What can hang from each mark:
z_360: z_301 z_800 z_809
z_665: z_225
z_427: z_225 z_809
z_800: z_246
z_809: z_13 z_246 z_360 z_427
z_301: z_13
z_225: z_427 z_665
z_246: z_800 z_809
z_13: z_301 z_809

Known rows, with every way that one mark hangs from another:
z_427(z_225(z_665) z_809): [-11.7 -17.1   5.4  17.4  35.7 -26.1  14.1  19.6 -12.6   8.0  17.1  31.9
   6.2   8.7  12.6  -3.9   0.2 -33.5  33.5  -5.9  28.3  -1.4 -38.1  -3.1
 -15.0 -14.7  45.5 -28.4]
z_427(z_225 z_809(z_360(z_301 z_800))): [-34.0 -23.5 -15.0   4.5  32.5 -14.9  16.1  23.2  -7.9   6.2 -18.5  24.9
   5.4  19.7  14.3 -21.3  12.2 -24.2  29.7  -9.6  33.3   7.6 -39.6   0.6
   4.6  10.6  32.6  -7.1]
z_800(z_246(z_809(z_427))): [  4.6 -10.3  -2.2   9.4  10.6 -24.3   3.9  17.9  -1.6  12.9  -2.3  17.8
  -2.6 -29.8  11.8  50.3 -17.6 -42.0  33.7 -44.5  14.5  -7.2 -17.8   8.5
  -7.4  -6.9  16.6 -25.6]
z_13(z_301 z_809(z_246(z_800))): [ 25.0 -10.5  -6.8  40.3 -11.6 -18.2  12.4  16.7   4.8  -3.5  -0.4  15.2
   5.0   0.7  14.3  52.8   5.3 -45.0  30.2  -8.3  37.2  11.8  -1.1   7.2
  16.7   7.3   8.4 -43.2]
z_360(z_809): [ -2.0  -0.2  -0.9  19.8  31.5 -26.1  14.4  13.1  -3.2   5.4   5.8  25.8
   1.6 -24.6   4.3  -8.5   6.4 -39.9  26.6 -34.1  24.7   5.3 -26.5   7.7
 -14.9   2.5  45.2 -56.4]
z_800(z_246(z_809(z_360))): [ -2.9 -23.1  -7.3  12.7  28.6 -25.9   6.2  16.7  -0.4  16.2  -5.6  17.7
  -3.5 -30.0   8.9  43.0  -6.5 -41.5  23.4 -33.4  23.2  -6.3 -28.2   2.8
   4.1   0.6  19.3 -23.6]
z_13(z_809(z_246 z_427)): [ 18.6  -7.2  -5.9  17.8  13.7 -20.6  16.5  18.9   5.9   5.0  -6.9  16.7
   3.8 -28.5  19.8  65.7  -3.8 -35.8  22.3 -12.4  10.9   4.5 -17.2   7.2
  -3.9   3.7  15.7 -21.5]
z_246(z_800 z_809(z_427)): [ 10.4  -4.8   1.5  29.0   0.4 -26.4  11.0  21.9  -6.1  11.2  -7.1   7.9
   0.2 -15.4  -0.2  19.3 -11.2 -37.7  37.0 -34.5  22.0  -4.0  -7.9  12.7
   6.6 -23.6   3.1 -26.1]
z_427(z_225 z_809(z_13(z_301))): [ -2.4 -34.2  -7.0  25.7  23.5 -18.5   7.8  22.9  -0.3  -2.0  -3.0  18.9
   2.4  17.6   9.0 -11.3  16.1 -41.2  26.9  -4.0  18.9  25.6 -36.6   0.2
  13.4   7.2  22.9 -23.5]
z_360(z_800 z_809): [ -5.2   8.0  -1.9  15.3  16.0 -24.5  20.3  15.8  -5.4  -0.8  -4.7  22.8
   3.7 -11.6  13.5 -31.6   9.4 -34.4  33.5 -21.8  33.0   7.2 -21.7   8.7
 -12.3  10.1  58.3 -57.9]
z_13(z_301 z_809(z_246 z_360 z_427(z_225))): [ -2.4 -32.6 -10.8  20.1  13.2  -9.3  11.2  25.7   9.9   6.9 -12.7   3.5
  14.3   3.4  21.6  83.2   5.8 -44.5  17.1   1.8  18.8  20.7 -10.9   2.5
  26.0  15.6  -2.1  13.3]
z_360(z_301(z_13(z_809(z_427))) z_800): [ -0.2   9.1  -6.1  15.3 -16.7 -13.8  14.1  19.8   4.8   2.6  -8.9  19.3
  -1.6 -11.0  17.3   9.8   9.5 -10.3  23.6 -11.7  41.3  -6.6 -13.6  15.4
   1.4  13.1  55.3 -12.0]
z_225(z_427(z_809(z_246)) z_665): [  3.7  -6.7  -0.5   7.3  35.0 -24.0   9.9  19.9 -11.0  11.9 -13.5  35.6
  12.1  -5.9  26.9   1.3  12.1 -31.4  25.4  11.2  22.6   4.5 -42.5  -2.7
 -30.9 -10.2  32.6 -27.3]
z_246(z_800 z_809(z_360 z_427)): [  3.5 -19.9  -6.1  22.8   4.2 -22.3  10.7  26.0  -3.5  17.4 -12.9   1.1
   4.0 -17.6  -0.8  16.6  -4.4 -33.9  27.2 -26.9  18.9  -1.1 -11.5  10.0
  17.3 -21.4  -7.1  -5.7]
z_246(z_800 z_809(z_13 z_427)): [ 20.7 -22.1  -1.2  23.0   4.2 -21.3   9.7  24.8  -1.9  11.4 -14.1   0.6
   0.8  -5.2  -6.5   9.6  -2.6 -29.3  28.1 -25.9  17.4   1.0  -8.1  11.8
  18.0 -14.5   3.8 -20.7]
z_360(z_301): [  0.0 -11.3  -6.5  16.9  28.2 -30.5   8.9  13.8  -2.2  10.9  -2.6  28.2
  -2.5 -16.8  -3.5   5.6  -6.1 -28.3  24.6 -40.4  30.7  -3.3 -34.1   5.7
 -16.1  -1.7  34.5 -40.0]
z_360(z_800 z_809(z_13)): [  5.2  -9.6  -4.0   9.7  28.0 -20.5  18.7  18.2  -1.3  -2.7 -10.4  16.8
   3.7  -2.7   7.8 -44.5  18.7 -26.0  24.8 -12.4  29.1  11.2 -22.6   7.2
  -2.4  17.9  57.4 -54.4]
z_809(z_427(z_225)): [ -4.5 -13.9   5.0  11.6  30.9 -28.9  11.3  23.5  -4.5   8.6   3.2  18.7
   3.5 -13.6   8.1  27.6 -13.6 -36.3  29.3 -39.0  12.5   5.2 -32.3   5.5
  -5.6  -5.4  18.0 -13.5]
z_665(z_225(z_427)): [  3.1  -3.3   7.9  16.5  33.6 -32.3  -3.9  18.7  -6.6  13.6 -21.7  31.4
  -0.3 -28.4   9.0 -12.6   2.7 -41.7  22.7 -31.7   5.9  10.1 -57.6   2.6
 -11.6   1.1  16.7 -29.5]
z_809(z_13(z_301) z_246(z_800)): [ 32.8 -35.1 -11.0  17.8  16.5 -19.6   9.1  20.6   4.3   2.9 -13.4   8.0
   4.4  15.3   3.4  14.5   6.9 -32.1  19.3 -13.9  23.7  19.2 -11.1   5.7
  13.6   9.5   0.3 -37.5]
z_301(z_13(z_809(z_246 z_360(z_800)))): [ 10.6  -6.1 -10.9  14.1  11.3 -15.0  24.6  18.5   7.5   7.0 -18.2  11.7
   0.9 -16.7  36.0  25.7  18.2 -18.6  10.5  13.1  31.7   5.1 -18.5   8.2
  14.0  25.7  43.8 -12.0]
z_246(z_800 z_809): [ 11.0  -3.4   3.0  37.1   3.0 -31.3  11.9  16.5  -7.7   9.7  -3.3  15.1
  -4.0 -16.4  -1.2   8.1  -7.1 -42.9  36.9 -30.6  34.4  -4.9 -13.9  10.7
   7.8 -20.3  16.2 -42.3]
z_225(z_427(z_809(z_13)) z_665): [  2.3 -17.4   3.6  13.9  30.6 -24.1   4.3  23.3  -8.7   8.5 -13.6  31.4
   8.5  -6.2   8.5 -36.6  21.8 -20.0  22.2  13.1  24.4   4.1 -50.6  -2.3
 -15.8 -14.3  44.6 -30.5]
z_809(z_360): [  3.3 -22.9  -5.8  17.6  34.4 -32.0  14.5  19.4   1.1  11.9  -7.3  17.5
   1.2 -31.9   4.0   4.9   1.8 -29.3  15.6 -25.5  12.9   4.6 -39.8   3.0
  -2.2  -3.0  19.9 -27.5]
z_800(z_246): [  8.7 -12.8  -0.9   5.0  28.8 -31.4   7.2  14.4  -1.0   6.4  10.2  32.5
  -5.9 -30.9  11.0  30.8 -11.6 -34.9  31.3 -50.5  20.6  -4.5 -37.1   3.3
 -16.9   8.7  29.7 -52.1]

Rows:
[ -1.2 -20.3  -8.4 -11.7  22.3 -20.2  14.2  25.1   1.4   7.8 -13.4  14.1
   3.6 -18.0  19.9  19.5  -6.5 -20.7  24.4 -32.7  13.7  -1.5 -25.2   3.7
  -3.5  15.5  18.2 -14.6] : z_809(z_360(z_800(z_246)) z_427)
[-12.1 -23.2  -2.3  21.9  17.7 -16.6  13.5  26.2   3.4   8.3  -1.7  11.9
   7.5 -19.7  10.2  53.7   1.5 -34.0  21.7 -13.6  18.7   6.1 -26.9   4.0
  21.7   2.4  13.2   2.6] : z_13(z_809(z_360 z_427(z_225)))
[  2.0   1.4  -4.4  27.6   0.7 -20.7   8.3  12.2   5.2   7.1   5.6  28.9
  -6.7 -24.2   7.5  22.2   9.7 -20.3  18.6 -19.1  44.3  -8.2 -25.6  12.7
   1.1   6.5  56.0 -33.2] : z_360(z_301(z_13(z_809)))
[ 13.3 -14.7 -11.8  12.9  27.8 -21.4  20.2  19.0  -6.2   3.4  -4.8  26.8
   1.2  -1.8  15.8   0.3   3.9 -34.3  32.9 -21.6  14.6   7.8 -24.9   4.5
  -5.5  -3.3   6.3 -45.9] : z_427(z_809(z_246(z_800)))
[ -3.5  -8.3   5.8  28.2   9.6 -22.1  12.3  22.8   0.4   3.2   8.2  19.3
   3.4 -21.5  11.5  51.1  -5.7 -40.0  31.7 -23.4  21.2   2.8 -24.7   6.0
   8.9   0.2  24.8 -14.1] : z_13(z_809(z_427(z_225)))
[  6.4 -27.9 -17.4  -3.2  36.8 -14.8  13.6  17.9   1.8  22.0 -15.2  15.0
   0.5  -0.6   6.8  15.6   5.5 -12.4   8.1 -27.4  33.1  -2.7 -17.9  10.0
   7.9   7.3   9.2 -10.0] : z_809(z_246(z_800) z_360(z_301(z_13)))
[ -6.4 -13.9 -12.7  -6.4  23.9  -9.4  12.3  21.8   1.9   4.1 -20.1  12.2
   7.9  13.3  -1.3 -29.7  14.9 -15.3  22.5 -22.3  27.5   7.0 -13.1  10.2
  -4.9  16.5  45.7 -27.1] : z_360(z_301 z_800 z_809(z_13 z_427))
[-11.1 -28.6   1.3  28.8  -2.2 -11.6   6.7  27.0   3.8   8.0   7.3   6.8
  17.7  10.5  10.9  57.2   4.4 -33.8  20.7  10.2  34.0   4.9  -8.9  -0.4
  18.8  -6.5  22.5   8.2] : z_13(z_301 z_809(z_360 z_427(z_225(z_665))))
[ -3.5 -32.6   2.2  11.4  43.6 -20.7  13.3  22.8  -8.4   7.6   9.2  24.6
   6.9  18.1   7.1 -13.3   8.6 -25.0  24.4   1.2  24.5   3.9 -39.1  -4.1
  -3.4  -7.4  46.6 -23.0] : z_427(z_225(z_665) z_809(z_13))
[  2.8 -23.3   2.6  -3.6  43.8 -21.7  13.7  22.8  -5.4  18.3   3.2  15.3
  13.1   7.8  17.4  53.4 -17.8 -29.4  23.2 -14.5  17.1  -1.9 -18.8  -0.8
 -18.5  -9.8  23.1   0.2] : z_809(z_246 z_427(z_225(z_665)))
[ 11.5  -4.4 -11.2  17.9  18.7 -16.6  13.1  10.8   6.8  10.1  -5.1  25.5
  -3.4 -16.5  16.5  47.5   6.8 -24.3  14.1 -12.2  38.7  -4.2 -19.6  10.8
  -1.3  15.1  42.5 -23.8] : z_360(z_301(z_13(z_809(z_246))))
[ -5.5 -19.1  -7.7   4.5  21.3 -10.1  23.5  27.3   2.4   4.6 -21.2   6.8
  12.0   2.9  31.2  54.0   3.4 -32.4  22.0   3.7  21.1  11.1 -13.9   2.9
  18.4  17.5  14.0  14.1] : z_13(z_809(z_246 z_360(z_800) z_427(z_225)))
[ -6.0 -22.1  -2.5   5.9  27.6 -17.8  12.0  30.2  -8.5   8.2 -29.6  21.1
  13.3   7.7  18.8 -62.0  33.9 -10.4  17.3  32.4  29.9   7.5 -45.1  -3.3
  -5.0  -1.7  44.5 -10.7] : z_225(z_427(z_809(z_13 z_360(z_800))) z_665)
[ -1.7 -46.7  -6.0  -0.3  49.0 -18.8  11.9  29.5   3.4  14.8 -13.7   2.8
   6.1  -6.6   0.9  19.6   1.6 -21.8  10.1 -23.9   4.0  11.4 -37.0   1.6
  17.0   4.8   6.8  10.3] : z_809(z_13 z_360 z_427(z_225))
[ -9.8 -16.3   1.6  -7.5  48.1 -13.0  14.9  20.0  -5.9  16.1  10.1  16.3
  17.4  12.3  14.4  39.5  -5.2 -36.6  24.1 -14.3  21.7   0.7 -11.6   0.8
 -18.2  -3.4  34.7 -11.4] : z_360(z_809(z_246 z_427(z_225(z_665))))
[  4.0  -0.3  -0.4  14.2   4.0 -28.1  10.3  14.8  -6.5   5.4  -7.6  22.2
  -5.8 -16.0  21.3  19.2  -8.9 -39.6  39.5 -28.4  35.5  -5.7 -18.9   6.5
  -7.1   7.5  41.5 -42.8] : z_360(z_800(z_246(z_809)))
[ -5.2 -30.1  -2.2   4.9  33.6 -11.6  16.9  25.4   1.2  15.4   0.4   9.1
  18.2   1.5  20.1  79.6  -2.0 -28.8  15.5   8.8  24.0  -3.7 -13.9  -2.9
   7.7  -0.5  20.3  17.3] : z_13(z_809(z_246 z_360 z_427(z_225(z_665))))
[ 15.2 -41.7 -11.5  26.9  -7.8 -14.4   4.0  29.0   6.1  12.0 -24.9 -10.7
   8.0   7.4  -6.5  10.5  10.3 -34.5  17.4  -8.1  20.7  14.3   0.8   9.4
  36.3 -10.6 -14.3  -0.3] : z_246(z_800 z_809(z_13(z_301) z_360 z_427))
[  2.1 -53.3 -17.2  -0.6  55.7  -9.5  19.7  27.7  -3.0  10.5 -17.2  12.2
   6.9  24.6  13.1   3.7  15.7 -27.4  18.0  -5.4  14.7  18.3 -31.8  -0.6
  26.5   7.7  -6.5  -6.7] : z_427(z_225 z_809(z_13 z_246(z_800) z_360))
[ 14.5 -28.7  -9.7  27.0  13.4 -21.2   8.2  20.1   3.5  -3.1  -9.7  19.5
   0.7   1.3   7.0 -20.3  21.0 -36.1  22.0  -1.2  16.0  23.1 -34.2   3.1
   5.0   3.9  26.8 -41.3] : z_427(z_809(z_13(z_301)))
[ -3.6  -1.5   5.4  24.5   6.5 -18.6  12.3  22.0   3.0   6.1  11.8  19.3
  -0.8 -22.5  18.9  42.9   1.6 -27.9  22.5 -19.0  26.6   0.4 -24.2  11.9
  12.7   2.7  40.3  -6.5] : z_301(z_13(z_809(z_427(z_225))))
[ -5.7 -21.0   9.8   7.0  29.7 -26.5   9.8  24.5  -7.9  13.4  13.8  16.9
   9.8  -1.6   5.9  26.6 -15.4 -25.6  28.9 -22.7  22.0  -5.6 -25.1   0.7
 -15.2 -17.4  33.1  -8.1] : z_809(z_427(z_225(z_665)))
[ -2.6  -3.7   2.1  16.9  31.7 -25.0  -2.4  20.4  -8.7  10.0 -21.9  38.0
   0.0 -19.0  15.5 -31.8  14.7 -43.3  28.7 -20.1   0.0  12.8 -65.2   0.8
 -12.4  -1.8  15.8 -30.5] : z_665(z_225(z_427(z_809)))
[  0.7 -19.5  -5.7  20.2  20.8 -25.5  11.0  23.3   0.4  19.4 -20.9   3.8
   2.9 -31.1   6.5  31.9  -3.1 -35.7  19.3 -19.1  10.5   1.0 -21.6   7.5
   5.5 -16.4   5.9  -0.9] : z_246(z_809(z_360 z_427))
[-14.0 -41.9 -13.4 -11.8  44.1 -10.5  14.4  26.8  -3.6   2.1 -11.1  22.1
   2.5  17.5  21.6 -10.3  14.7 -23.9  24.6 -12.1  19.7  10.2 -42.0  -3.3
  16.0  27.8  27.5 -13.6] : z_427(z_225 z_809(z_13 z_360(z_800(z_246))))
[ 14.6 -21.0  -7.5  19.9  -7.7 -19.8   3.0  17.7   2.3  -2.2 -15.0  10.4
  -1.2   8.6  15.6  10.9   4.6 -38.3  30.3 -11.2  37.3  10.1 -12.1   6.4
  11.2  18.0  36.2 -34.5] : z_360(z_800(z_246(z_809(z_13(z_301)))))
[-22.4  -4.4  -0.5 -13.6  25.9 -11.9  13.1  22.0  -6.2   1.3   6.8  24.4
   6.9   4.9  21.4  14.6  -4.3 -36.3  39.4 -43.7  28.7   1.7 -17.9   5.9
  -6.5  21.6  42.9 -28.3] : z_360(z_800(z_246) z_809(z_427(z_225)))
[-10.8 -11.0 -12.8  22.1   2.6 -18.1  17.0  19.6   3.1   2.9 -16.6  18.8
   3.7  -8.0   9.9  10.2  12.9 -19.5  22.9  -3.0  46.7   0.0 -22.0   5.2
  11.1  15.8  43.0 -22.7] : z_13(z_809(z_360(z_301 z_800)))
[ 14.5 -43.1  -9.2   3.4  33.7 -15.1   8.0  25.0   6.2   6.3 -16.5   3.5
   9.7  17.7  11.4  46.6  -1.5 -38.3  15.9 -12.9   7.4  25.6 -17.9   2.9
  10.9  13.8  -1.2   1.9] : z_809(z_13(z_301) z_246 z_427(z_225))
[ 28.6 -35.8 -12.1   6.7  21.0 -18.5   8.2  22.6  10.8   6.4 -22.3   2.5
   6.7   1.1   9.0  38.0   2.7 -32.1  12.0 -11.6   3.6  22.8 -15.7   5.5
  -0.3  11.2   1.7 -11.8] : z_809(z_13(z_301) z_246 z_427)
[ -2.4 -25.9  -1.2  -5.1  18.2 -14.6   8.9  25.4  -3.5   6.9 -12.8   7.7
   1.2  10.0  18.7  30.4  -8.4 -33.3  35.2 -24.9  25.8   0.5 -15.9   5.2
  12.3  14.0  27.2  -2.6] : z_360(z_800(z_246(z_809(z_13 z_427(z_225)))))
[ 17.3 -15.2  -8.4  19.9  14.6 -13.9  19.9  19.3   6.4  11.1  -5.2  11.6
   0.4 -16.1  19.9  37.4  13.8 -21.0  12.2  -4.6  31.9  -0.9 -13.3  10.3
  23.5  10.9  16.1 -18.2] : z_301(z_13(z_809(z_246(z_800) z_360)))
[-10.0 -49.8  -5.1   5.5  51.8 -16.4  13.8  26.6  -5.7  12.7  -0.7  17.3
   9.8  16.7   6.2 -13.6  16.8 -20.1  12.8   8.8  20.9   5.6 -42.5  -6.1
   9.0  -6.2  34.0  -6.7] : z_427(z_225(z_665) z_809(z_13 z_360))
[ -7.2 -24.1 -10.8  23.8  13.6 -21.5   7.4  18.6  -5.1  19.5 -16.0  11.5
   1.2  -1.7 -11.5   7.7  -0.9 -31.0  26.1 -30.6  42.8  -7.1 -13.8   8.9
  17.1 -14.5   5.9 -19.9] : z_246(z_800 z_809(z_360(z_301)))
[ 22.4   0.5  -5.0  15.3   9.9 -16.9  16.9  17.5   8.6   8.0  -3.0  16.4
  -0.7 -30.8  26.4  57.8   3.7 -25.7  14.8 -10.0  15.5  -0.7 -16.0  12.3
  -0.3   9.1  29.9 -11.5] : z_301(z_13(z_809(z_246 z_427)))
[  9.8 -42.3 -16.8  -5.9   8.1 -10.9   5.5  28.5   9.8   2.3 -21.8   3.4
   6.9   6.4  15.2  12.4   7.7 -19.5  16.6 -16.9  15.7  14.6 -17.4   3.4
  14.7  25.0  13.1  -6.6] : z_809(z_13(z_301) z_360(z_800(z_246)) z_427)
[ -9.0 -40.6 -24.9 -15.2  33.7  -8.3  12.2  21.9   1.4   4.6 -23.3  25.6
   0.6  14.0  12.3 -19.3  19.1 -11.2  20.1 -17.8  26.6   4.3 -38.4  -0.3
   5.1  27.0  31.1 -23.8] : z_427(z_809(z_13 z_360(z_301 z_800(z_246))))
[-10.3  -8.8 -12.2   7.5   4.0 -15.1  11.3  22.6   1.4  19.9 -32.0   3.3
   0.0  -4.8  14.0  -2.7   6.4 -14.3  15.8 -12.9  34.9  -5.4 -12.4  14.6
   9.8  -0.9  31.6  16.7] : z_246(z_809(z_360(z_301(z_13) z_800) z_427))
[-20.7 -27.6  -8.7  -3.9  39.0 -14.7   7.1  24.3   2.7  22.3  -9.2  14.6
   2.3  -5.1   5.2  21.9   0.5 -14.8  10.1 -33.7  23.9  -1.1 -31.2   8.7
   7.3   2.9  21.4  21.5] : z_809(z_360(z_301(z_13)) z_427(z_225))
